Each row was made from one small tree. The marks that hang from a mark follow it in brackets, in the order of their numbers. Every link used is in the known rows. Write each row's tree.
In the rows, zero is written as 128.
Known rows
z_37[z_25 z_53 z_565]: | 145 | 134 | 109 |  73 | 116 |  66 | 121 | 116 | 131 | 118 |  83 | 146 | 129 | 133 | 159 | 130 | 101 |  83 | 137 | 113 | 121 | 137 | 125 | 140 |
z_408[z_37[z_25]]: | 139 | 110 | 122 | 133 | 127 |  94 | 145 | 119 | 122 | 122 | 153 | 169 | 119 | 141 | 154 | 137 | 118 | 116 | 121 | 108 | 130 | 146 | 128 | 135 |
z_270[z_646[z_408]]: | 125 | 132 | 149 |  68 | 115 | 161 | 124 | 136 | 124 | 123 | 139 | 106 | 142 | 119 | 113 | 115 | 130 | 102 | 140 | 125 | 119 | 138 | 157 | 128 |
z_53[z_408[z_37[z_25] z_646[z_78]]]: | 123 | 108 | 118 |  54 | 136 | 135 | 139 | 124 | 112 | 117 | 156 | 133 | 137 | 148 | 164 | 129 | 120 |  82 | 125 |  79 | 125 | 158 | 166 | 143 |
z_270[z_78[z_442 z_608] z_646]: | 155 | 167 | 117 | 112 |  80 | 145 | 117 | 136 | 132 | 122 | 170 |  88 | 156 | 122 | 122 | 133 | 131 | 136 | 106 | 126 | 108 | 145 | 144 | 152 |
z_565[z_37[z_53[z_408[z_646[z_78[z_608]]]]]]: | 120 | 100 | 110 |  78 | 101 | 134 | 119 | 125 | 113 | 130 | 170 | 148 | 122 | 159 | 141 | 138 | 113 |  85 | 124 | 107 | 106 | 157 | 146 | 139 |
z_565[z_37]: | 128 | 101 | 127 | 129 | 107 | 129 | 135 | 124 | 118 | 129 | 179 | 156 | 113 | 146 | 127 | 140 | 122 | 117 | 118 | 136 | 124 | 150 | 124 | 129 |
z_646[z_78 z_408]: | 117 | 120 | 132 |  87 | 138 | 160 | 132 | 131 | 109 | 121 | 133 | 141 | 132 | 120 | 158 | 133 | 121 | 102 | 105 | 119 | 118 | 147 | 169 | 128 |
z_53[z_408[z_37[z_565] z_646[z_78[z_442]]]]: | 126 | 118 | 116 |  61 | 137 | 148 | 124 | 125 | 109 | 111 | 159 | 144 | 139 | 152 | 185 | 139 | 128 |  91 | 116 |  81 | 127 | 165 | 163 | 137 |
z_442[z_25 z_78]: | 129 | 127 | 115 | 142 | 132 | 126 | 134 | 128 | 146 | 121 | 165 | 109 | 141 | 117 | 122 | 133 | 137 | 129 |  91 | 108 | 125 |  95 | 164 | 139 |
z_270[z_78[z_442[z_25] z_608] z_646]: | 158 | 168 | 115 | 117 |  80 | 154 | 119 | 136 | 138 | 120 | 178 |  82 | 152 | 119 | 116 | 131 | 133 | 135 | 108 | 120 | 108 | 143 | 154 | 155 |
z_565[z_37[z_25] z_53]: | 143 |  96 | 144 |  85 |  90 | 156 | 134 | 119 | 128 | 118 | 162 | 139 | 114 | 170 | 119 | 132 | 106 |  88 | 121 | 135 |  89 | 163 | 111 | 135 |
z_646[z_78[z_608] z_408[z_37[z_25]]]: | 134 | 110 | 117 | 100 | 119 | 151 | 145 | 112 | 109 | 131 | 141 | 170 | 126 | 133 | 179 | 144 | 113 |  97 | 105 | 102 | 119 | 158 | 175 | 131 |
z_78[z_608]: | 141 | 132 | 112 | 141 | 102 | 147 | 129 | 110 | 135 | 148 | 115 | 130 | 129 | 134 | 134 | 136 | 125 | 132 | 135 | 126 | 127 | 124 | 139 | 125 |
z_646[z_78[z_442 z_608]]: | 148 | 146 |  98 | 146 | 111 | 171 | 130 | 119 | 125 | 125 | 142 | 137 | 130 | 130 | 161 | 142 | 122 | 142 | 104 | 115 | 118 | 141 | 140 | 140 |
z_646[z_78[z_442] z_408[z_37[z_25 z_53]]]: | 139 | 127 | 117 | 104 | 132 | 140 | 131 | 128 | 104 | 102 | 143 | 172 | 127 | 135 | 178 | 144 | 107 |  87 |  98 |  85 | 109 | 162 | 169 | 136 |
z_78[z_442 z_608]: | 166 | 158 | 104 | 173 |  96 | 167 | 127 | 111 | 136 | 129 | 116 | 130 | 132 | 136 | 137 | 144 | 122 | 138 | 128 | 108 | 125 | 127 | 139 | 126 |
z_270[z_646[z_78 z_408[z_37]]]: | 120 | 122 | 139 |  65 | 120 | 163 | 126 | 137 | 114 | 119 | 172 | 132 | 137 | 123 | 146 | 123 | 130 | 108 | 117 | 119 | 113 | 157 | 160 | 137 |
z_37[z_53]: | 121 | 131 | 118 | 106 | 124 | 102 | 105 | 136 | 126 | 125 | 112 | 132 | 129 | 137 | 128 | 125 | 117 | 107 | 135 | 113 | 107 | 126 | 128 | 134 |
z_408[z_37[z_25] z_646[z_78[z_608]]]: | 139 | 108 | 110 | 112 | 127 | 131 | 147 | 111 | 107 | 127 | 177 | 142 | 140 | 152 | 179 | 127 | 121 | 117 | 117 |  67 | 125 | 162 | 144 | 144 |
z_53[z_408]: | 120 | 123 | 126 |  70 | 128 | 139 | 126 | 130 | 129 | 125 | 117 | 124 | 129 | 133 | 131 | 131 | 124 |  91 | 135 | 121 | 126 | 133 | 158 | 132 |
z_408[z_37]: | 127 | 110 | 126 | 141 | 132 | 111 | 128 | 126 | 117 | 125 | 165 | 172 | 119 | 143 | 157 | 141 | 131 | 130 | 115 | 114 | 128 | 147 | 127 | 127 |

Write each row's tree
| 146 | 110 | 129 | 101 | 120 | 107 | 131 | 113 | 125 | 116 | 141 | 175 | 120 | 154 | 177 | 142 | 117 | 106 | 115 | 117 | 119 | 161 | 119 | 131 | : z_408[z_37[z_25 z_565[z_53]]]
| 135 | 103 | 116 | 104 | 100 |  95 | 135 | 123 | 120 | 124 | 155 | 156 | 113 | 149 | 124 | 134 | 102 |  89 | 128 | 119 | 112 | 148 | 124 | 140 | : z_565[z_37[z_25 z_53]]
| 131 | 101 | 115 |  77 | 100 | 101 | 134 | 123 | 121 | 122 | 151 | 154 | 114 | 151 | 125 | 136 | 101 |  70 | 132 | 115 | 110 | 151 | 139 | 142 | : z_565[z_37[z_25 z_53[z_408]]]
| 139 | 129 | 105 | 152 | 113 | 139 | 135 | 116 | 151 | 135 | 155 | 111 | 142 | 121 | 126 | 138 | 135 | 131 |  97 | 106 | 124 |  92 | 171 | 138 | : z_442[z_25 z_78[z_608]]
| 154 | 128 | 134 |  69 | 112 | 121 | 132 | 110 | 138 | 115 |  94 | 132 | 129 | 144 | 157 | 129 | 109 |  94 | 128 | 132 | 115 | 148 | 116 | 133 | : z_37[z_25 z_565[z_53]]
| 143 | 128 | 113 | 129 | 118 | 177 | 132 | 117 | 107 | 119 | 150 | 174 | 128 | 137 | 184 | 153 | 119 | 110 |  96 |  95 | 116 | 159 | 175 | 126 | : z_646[z_78[z_442 z_608] z_408[z_37]]
| 133 | 128 | 111 |  54 | 118 |  86 | 127 | 127 | 132 | 119 |  88 | 125 | 129 | 136 | 125 | 122 |  97 |  61 | 148 |  99 | 110 | 130 | 150 | 147 | : z_37[z_25 z_53[z_408]]
| 132 | 110 | 108 |  75 | 137 |  94 | 126 | 117 | 102 | 112 | 163 | 157 | 140 | 156 | 201 | 129 | 115 |  97 | 114 |  64 | 119 | 171 | 136 | 146 | : z_408[z_37[z_25 z_53 z_565] z_646[z_78]]
| 129 | 107 | 133 |  69 | 133 | 145 | 134 | 120 | 106 | 113 | 142 | 173 | 126 | 139 | 192 | 143 | 114 |  86 |  96 | 111 | 112 | 171 | 162 | 130 | : z_646[z_78 z_408[z_37[z_25 z_565[z_53]]]]
| 141 | 121 | 108 | 138 | 130 | 163 | 132 | 118 | 109 | 119 | 196 | 141 | 139 | 155 | 179 | 133 | 133 | 133 | 109 |  60 | 122 | 161 | 150 | 139 | : z_408[z_37 z_646[z_78[z_442[z_25] z_608]]]
| 128 | 111 | 136 |  94 | 130 | 109 | 130 | 125 | 112 | 118 | 121 | 165 | 125 | 137 | 149 | 135 | 111 |  77 | 126 |  95 | 119 | 145 | 164 | 122 | : z_646[z_408[z_37[z_25 z_53]]]
| 145 | 118 | 113 | 121 | 137 | 133 | 146 | 120 | 104 | 107 | 184 | 142 | 141 | 151 | 177 | 128 | 120 | 119 | 111 |  59 | 125 | 165 | 139 | 145 | : z_408[z_37[z_25] z_646[z_78[z_442]]]
| 147 | 124 | 129 |  30 | 117 | 137 | 132 | 111 | 131 | 112 | 102 | 121 | 137 | 149 | 169 | 127 | 108 |  76 | 126 | 115 | 112 | 158 | 135 | 140 | : z_37[z_25 z_565[z_53[z_408[z_646[z_78]]]]]
| 136 | 129 | 104 |  19 | 123 |  86 | 121 | 118 | 122 | 113 |  89 | 130 | 140 | 141 | 173 | 125 | 100 |  56 | 138 |  89 | 117 | 149 | 152 | 148 | : z_37[z_25 z_53[z_408[z_646[z_78]]] z_565]
| 132 | 135 | 134 |  81 | 117 | 174 | 125 | 137 | 114 | 110 | 173 | 132 | 139 | 125 | 147 | 127 | 128 | 111 | 113 | 110 | 112 | 159 | 160 | 137 | : z_270[z_646[z_78[z_442] z_408[z_37]]]
| 114 | 108 | 121 |  60 | 140 | 148 | 127 | 129 | 109 | 119 | 164 | 135 | 137 | 150 | 167 | 131 | 129 |  91 | 121 |  83 | 124 | 159 | 165 | 139 | : z_53[z_408[z_37 z_646[z_78]]]
| 134 |  90 | 140 |  31 |  97 | 176 | 133 | 121 | 120 | 114 | 169 | 122 | 125 | 178 | 132 | 127 | 104 |  61 | 123 | 111 |  86 | 174 | 138 | 142 | : z_565[z_37[z_25] z_53[z_408[z_646[z_78]]]]
| 146 | 164 | 128 | 104 |  97 | 132 | 116 | 148 | 127 | 108 | 180 |  87 | 155 | 118 | 118 | 128 | 133 | 133 | 101 | 128 | 109 | 148 | 136 | 154 | : z_270[z_78[z_442] z_646]
| 143 | 149 | 116 |  99 |  99 | 178 | 125 | 130 | 130 | 124 | 161 | 107 | 141 | 123 | 134 | 123 | 129 | 135 | 123 | 124 | 113 | 144 | 140 | 146 | : z_270[z_646[z_78[z_442 z_608]]]
| 149 | 125 | 133 |  35 | 116 | 132 | 130 | 110 | 133 | 113 |  94 | 119 | 136 | 150 | 159 | 126 | 109 |  74 | 134 | 114 | 115 | 153 | 134 | 135 | : z_37[z_25 z_565[z_53[z_408[z_646]]]]
| 135 | 110 | 146 |  82 | 128 | 131 | 131 | 117 | 115 | 116 | 119 | 167 | 126 | 143 | 166 | 140 | 116 |  80 | 119 | 108 | 121 | 156 | 157 | 116 | : z_646[z_408[z_37[z_25 z_565[z_53]]]]
| 125 | 133 | 144 |  69 | 107 | 121 | 118 | 146 | 113 | 117 | 185 | 112 | 152 | 121 | 132 | 130 | 133 | 106 | 101 | 127 | 109 | 159 | 160 | 144 | : z_270[z_78 z_646[z_408[z_37]]]
| 150 | 125 | 132 |  41 | 112 | 127 | 131 | 111 | 138 | 114 |  89 | 130 | 129 | 146 | 158 | 132 | 107 |  76 | 131 | 128 | 114 | 151 | 132 | 135 | : z_37[z_25 z_565[z_53[z_408]]]
